Every row comes from one small tree of marks. Brackets hold a mark, then the marks that hang from it, in alphabetical order. Every link used is in the known rows. Which tree was each row made from?
Known rows:
[lora [sabup mape pufo]]: -32; 13; -39; -9; 18; 29; 35; 38; -40; 2; 8; 2; -4; 47; -27; -25; 30; -5; 9; 20; 7; -38; 21
[bevomo [dapi sadav] [sabup mape [pufo bigi]]]: -5; -16; -5; 9; 3; -55; -3; 19; 4; -21; -28; 15; -3; 50; -16; -31; -9; -10; -2; 3; -19; 21; 44
[pufo dapi]: 8; -11; -3; 4; -3; -7; 12; 10; -4; -4; -13; -1; 7; 8; -7; 9; -15; -2; 37; -7; 13; 17; 8
[sadav [dapi [bevomo [sabup mape]] [pufo bigi]]]: -11; -39; 10; 9; -45; -20; -48; -11; 10; -13; -49; 5; -5; 68; -7; -16; 14; 13; 5; 28; -42; 45; 3
[mape [sabup [pufo [dapi bevomo filiv sadav]]]]: -24; -17; -24; 41; 4; 11; 21; -3; 14; 10; -52; 18; -22; 53; -38; -71; -20; -14; 18; -17; -30; 45; -5
[mape [sabup [pufo [dapi [filiv bigi] sadav]]]]: 13; 7; -13; 39; 20; 1; 29; 24; 6; -2; -50; 38; -26; 42; -10; -42; 5; -14; 23; -17; -10; 17; 9
[bigi [pufo [dapi filiv sadav] sabup]]: -20; -10; 0; 73; 8; 10; -29; 9; 12; 8; -50; -7; -8; 43; 2; -16; -55; 2; -5; -24; -3; 30; -14
[mape [sabup [pufo bigi [dapi bevomo filiv]]]]: 12; -32; -34; 40; 21; -6; 32; 22; 7; -11; -45; 20; -29; 41; -36; -36; -2; -17; 47; -9; -34; 53; 7
[lora [sabup mape [pufo bigi [dapi filiv]]]]: 6; -24; -49; 33; 34; 3; 44; 56; -44; -8; -21; 4; -28; 72; -25; -26; 25; -12; 60; -2; -6; 4; 25
[dapi sadav]: -18; 0; -1; 15; -3; -4; -8; -12; 2; 14; -9; -2; -12; 9; 6; -25; -20; -1; -8; -7; -5; 1; 12
[dapi bevomo [pufo bigi [sabup mape]] sadav]: -60; -16; -6; 50; 6; 26; -57; 3; 8; 6; -45; -17; -34; 69; -1; -53; -23; -12; 6; 15; -13; 43; 48
[pufo bigi dapi [sabup mape]]: -5; -12; -4; 37; 35; -8; -2; 51; -8; -20; -26; -15; -5; 39; -9; 11; -13; -7; 57; 8; 14; 43; 46
[sabup [pufo [dapi filiv sadav]]]: 4; -21; -21; 29; 0; 2; 24; 10; -13; 9; -20; 12; -18; 37; -14; -46; -12; -20; 22; -27; -20; 30; 1
[bigi [pufo dapi]]: 7; -9; -15; 19; -12; -1; 1; 4; -10; 0; -25; 5; 7; 7; -4; 19; -37; 14; 12; -5; 13; -4; 1
[dapi [pufo [sabup mape]] sadav]: -55; 11; 7; 36; 4; 43; -47; 13; 4; 10; -32; -18; -11; 67; 11; -41; -23; -5; -9; 10; -4; 4; 22
[pufo dapi sabup]: -13; -2; 12; 20; 23; 8; -7; 28; 5; -11; -13; -12; 16; 17; -12; 20; -27; -7; 28; -1; 16; 34; 10
[bevomo dapi]: -7; -3; 21; 7; -2; -27; -3; -5; 27; -17; -13; 13; 11; 8; 4; 7; -12; 8; 0; 5; 11; 0; -10
[bevomo dapi [sabup mape]]: -4; -1; 29; -8; -13; -42; -19; 4; 29; -24; -29; 6; 26; 42; -14; 1; -1; 10; -9; 5; -2; 14; 0
[bigi [pufo [dapi bevomo sadav] sabup]]: -50; -15; -5; 52; -2; 17; -39; -14; 11; 9; -43; -8; -1; 25; -18; -17; -69; 1; -10; -5; 9; 42; 13
[filiv bigi]: 18; 7; 8; -7; 4; -4; -4; 4; -3; -10; -5; 20; -7; -5; 7; 11; 26; -3; 4; 3; 11; 1; 15
[mape [sabup pufo]]: -6; 17; -23; -1; 18; 10; 33; 23; -1; -3; -10; 17; 0; 13; -19; -19; 5; -10; -2; 8; -8; -20; 3
[bigi pufo]: 1; 1; -11; 15; -9; 5; -10; -10; -7; 5; -12; 7; 1; 0; 5; 9; -20; 13; -25; 2; 1; -20; -12
[mape [sabup [pufo bigi [dapi filiv sadav]]]]: 15; -15; -33; 55; 27; -20; 36; 35; 4; 0; -49; 15; -39; 49; -14; -46; -23; -16; 42; -20; -24; 26; 17
[bigi [pufo [dapi filiv] sabup]]: -1; -11; 1; 56; 12; 12; -26; 19; 9; -5; -40; -1; 3; 35; -3; 13; -32; 4; 0; -19; -2; 28; -29
[sadav [dapi pufo]]: -9; -13; 16; 6; -39; 8; -25; -13; 10; 1; -16; 11; 2; 35; 26; 1; 3; 12; -1; 22; -17; -11; -27
[mape sabup]: -4; 21; -1; 9; 15; 2; 12; 15; 26; -3; -25; 1; -3; 12; -4; -7; -10; 8; 2; 6; -4; -17; -8
[sadav [dapi [bevomo sabup] [filiv bigi] pufo]]: 8; -35; 43; 11; -54; -3; -59; -33; 30; -13; -54; 34; -5; 60; 8; -13; 36; 8; -26; 8; -48; 51; -43

Which tree is each row?
-60; 11; 26; 41; 3; 12; -49; 5; 33; -8; -48; -7; 0; 78; 16; -33; -33; -2; -10; 17; 6; 6; 14
[bevomo [dapi [pufo [sabup mape]] sadav]]
-31; -4; -2; 75; 11; 17; -30; 20; 5; 7; -61; -9; -9; 64; -4; -28; -40; 5; 3; -17; -3; 28; -4
[bigi [pufo [dapi filiv sadav] [sabup mape]]]
0; -37; 33; 9; -41; -29; -36; -31; 31; -5; -34; 14; 11; 36; -18; -12; 16; 12; -25; -2; -54; 61; -55
[sadav [dapi [bevomo sabup] filiv]]
-15; -31; -6; 6; -25; -1; -46; -4; 3; -9; -41; -11; -12; 62; -15; -26; 1; -4; 9; 15; -31; 44; 31
[dapi [bevomo [sabup mape]] [pufo bigi]]
0; -19; -11; -11; -13; -17; 13; 19; -13; 0; -16; 5; 13; 27; -26; -24; -26; -17; 7; -14; -14; 26; 24
[bevomo [sabup [pufo [dapi sadav]]]]
-12; -2; 38; 43; -7; 27; -51; 17; 14; -16; -50; 22; -10; 76; 27; -6; 43; 6; -1; 19; -18; 23; -27
[sadav [dapi [filiv bigi] [pufo [sabup mape]]]]
-14; 6; 32; 72; 19; -15; -49; -3; 43; -15; -55; 31; -10; 37; 23; -5; -25; 11; -44; -14; 8; 13; -20
[bevomo [dapi [filiv [bigi [pufo sabup]]] sadav]]
-16; -36; 17; 30; -48; 15; -44; -44; 23; 4; -42; 17; -14; 59; 8; -31; 16; 11; -8; 6; -45; 35; -56
[sadav [dapi bevomo filiv pufo]]
22; -27; -35; 6; 17; -14; 38; 35; -31; -13; 1; 13; -12; 6; -15; 3; -4; -19; 52; -6; 3; 23; 38
[sabup [pufo bigi dapi]]
5; -14; -38; 3; 19; -7; 24; 33; -34; -11; 1; 10; -18; 21; -14; -19; 25; -16; 25; 10; -11; 5; 43
[sabup mape [pufo bigi]]
-25; 0; -42; -5; 16; 28; 49; 47; -48; -4; -3; 2; 3; 55; -33; -14; 11; -7; 44; 14; 20; -20; 28
[lora [sabup mape [pufo dapi]]]
17; -12; 10; 41; 1; -12; -2; -4; 7; 1; -42; 21; -27; 31; 9; -24; -2; -6; 25; -27; 1; 35; 10
[pufo [dapi [filiv bigi] sadav]]
-5; 16; 9; 28; 23; 15; -35; 16; 4; -11; -21; 15; 2; 0; 13; 28; -6; 6; -34; 7; 24; -6; 7
[filiv [bigi [pufo sabup]]]
0; -18; -7; 23; -18; 4; -14; -18; -6; -7; -38; 27; -4; 1; -7; 10; -16; 9; 9; 1; 20; 27; 14
[filiv [bigi [pufo [dapi bevomo]]]]
-9; -16; 5; 40; -10; -24; -30; -14; 25; -7; -36; 10; -27; 46; 30; -26; -38; 2; 10; 3; -3; 1; 23
[bevomo [dapi [pufo bigi] sadav]]
-77; -1; 4; 38; -9; 49; -57; -12; 12; 13; -42; -17; -13; 71; -7; -56; -24; -11; -12; 14; -12; 34; 22
[dapi bevomo [pufo [sabup mape]] sadav]
-15; 1; -3; 33; 38; -2; -17; 43; -4; -13; -18; -16; -11; 29; -4; 3; 2; -7; 18; 15; 1; 24; 39
[pufo bigi [sabup mape]]
21; -8; -35; 17; 32; -12; 47; 50; -10; -15; -23; 14; -14; 19; -21; -4; -12; -13; 53; 5; 0; 9; 32
[mape [sabup [pufo bigi dapi]]]
-18; -25; 11; 15; -40; 17; -51; -22; 17; 0; -52; -6; -5; 81; -22; -51; 16; -5; -15; -4; -47; 52; -24
[dapi [bevomo [sabup mape]] filiv pufo]
-17; -21; -41; 36; 16; -11; 29; 13; 0; 2; -38; 14; -30; 31; -34; -48; -34; -18; 37; -1; -15; 41; 43
[mape [sabup [pufo bigi [dapi bevomo sadav]]]]
2; -14; -17; -24; -10; -12; 19; 34; -27; -15; -14; 1; 25; 37; -39; -9; 9; -14; 24; 2; -7; 25; 27
[bevomo [sabup mape [pufo dapi]]]
-9; -31; 16; 12; -41; 14; -56; -31; 26; 2; -38; -2; -4; 60; -14; -35; 2; -8; -26; -12; -50; 51; -38
[dapi [bevomo sabup] filiv pufo]
-1; -6; -45; 5; 34; 4; 35; 41; -39; -5; 17; 4; -19; 22; -14; -3; 14; -10; 19; 13; 2; -26; 32
[lora [sabup [pufo bigi]]]
4; -22; 20; 28; -37; 8; -29; -15; 16; 1; -32; 16; -11; 52; 25; -12; 17; 10; -2; 5; -37; 2; -56
[sadav [dapi filiv pufo]]
6; -10; -17; 29; 7; 4; 21; 22; -23; -1; -35; 31; -27; 52; -7; -49; 30; -22; 33; -16; -5; 30; 27
[sabup mape [pufo [dapi [filiv bigi] sadav]]]
-7; -14; -13; 34; -8; 5; -28; -6; -2; 10; -26; -4; -36; 39; 26; -30; -27; -7; 10; 1; -12; 2; 29
[dapi [pufo bigi] sadav]
6; -16; 16; 11; -16; -37; -38; 12; 26; -30; -44; 3; 2; 68; 6; -2; -6; 4; 10; 15; -12; 13; 19
[bevomo [dapi [pufo bigi]] [sabup mape]]
26; -1; 0; 35; -1; 4; -18; -9; 4; -2; -31; 28; -18; 11; 15; 6; 14; 8; -25; -15; -4; -4; -24
[dapi [filiv [bigi pufo]]]
7; -47; -38; 34; 3; -5; 21; 14; -26; -9; -30; 12; -25; 52; -38; -40; 21; -21; 53; -11; -27; 65; 29
[sabup mape [pufo bigi [dapi bevomo filiv]]]
-14; -6; 10; 44; 23; 14; -11; 38; 6; -11; -38; -13; 2; 59; -15; -10; -2; -8; 35; -11; -3; 48; -4
[pufo [dapi filiv] [sabup mape]]
-16; -26; -1; 29; -28; 31; -39; -34; 17; 9; -32; 3; -22; 50; -3; -41; 8; -9; -8; -8; -38; 34; -33
[dapi bevomo filiv pufo]
-32; -22; -8; 24; -38; -11; -29; -17; 1; 6; -60; -5; 5; 50; -35; -33; -46; 12; -10; -5; -10; 45; 19
[bigi [pufo [dapi [bevomo [sabup mape]] sadav]]]
-27; -3; 7; 33; 18; 7; -15; 22; 8; 4; -23; -12; 0; 24; -4; -8; -48; -10; 20; -7; 13; 31; 20
[pufo [dapi sadav] sabup]
-2; -19; 26; 63; 17; -9; -48; 13; 39; -26; -43; 5; -17; 63; 24; 2; -16; -8; 6; -3; -16; 31; -14
[bevomo [dapi filiv [pufo bigi sabup]]]
-6; -9; -29; -7; 2; 8; 36; 31; -35; -6; -8; 7; 7; 30; -25; -17; 13; -14; 42; 3; 5; 10; 30
[sabup mape [pufo dapi]]
36; -37; -32; 30; 15; -18; 30; 31; -22; -10; -11; 15; -23; 26; -11; -11; 8; -20; 49; -22; -20; 39; 14
[sabup [pufo bigi [dapi filiv]]]
36; -34; -9; 41; 14; -27; 13; 20; 2; -9; -28; 4; -22; 25; 2; 0; -5; -6; 55; -23; -11; 43; 3
[pufo bigi [dapi filiv]]
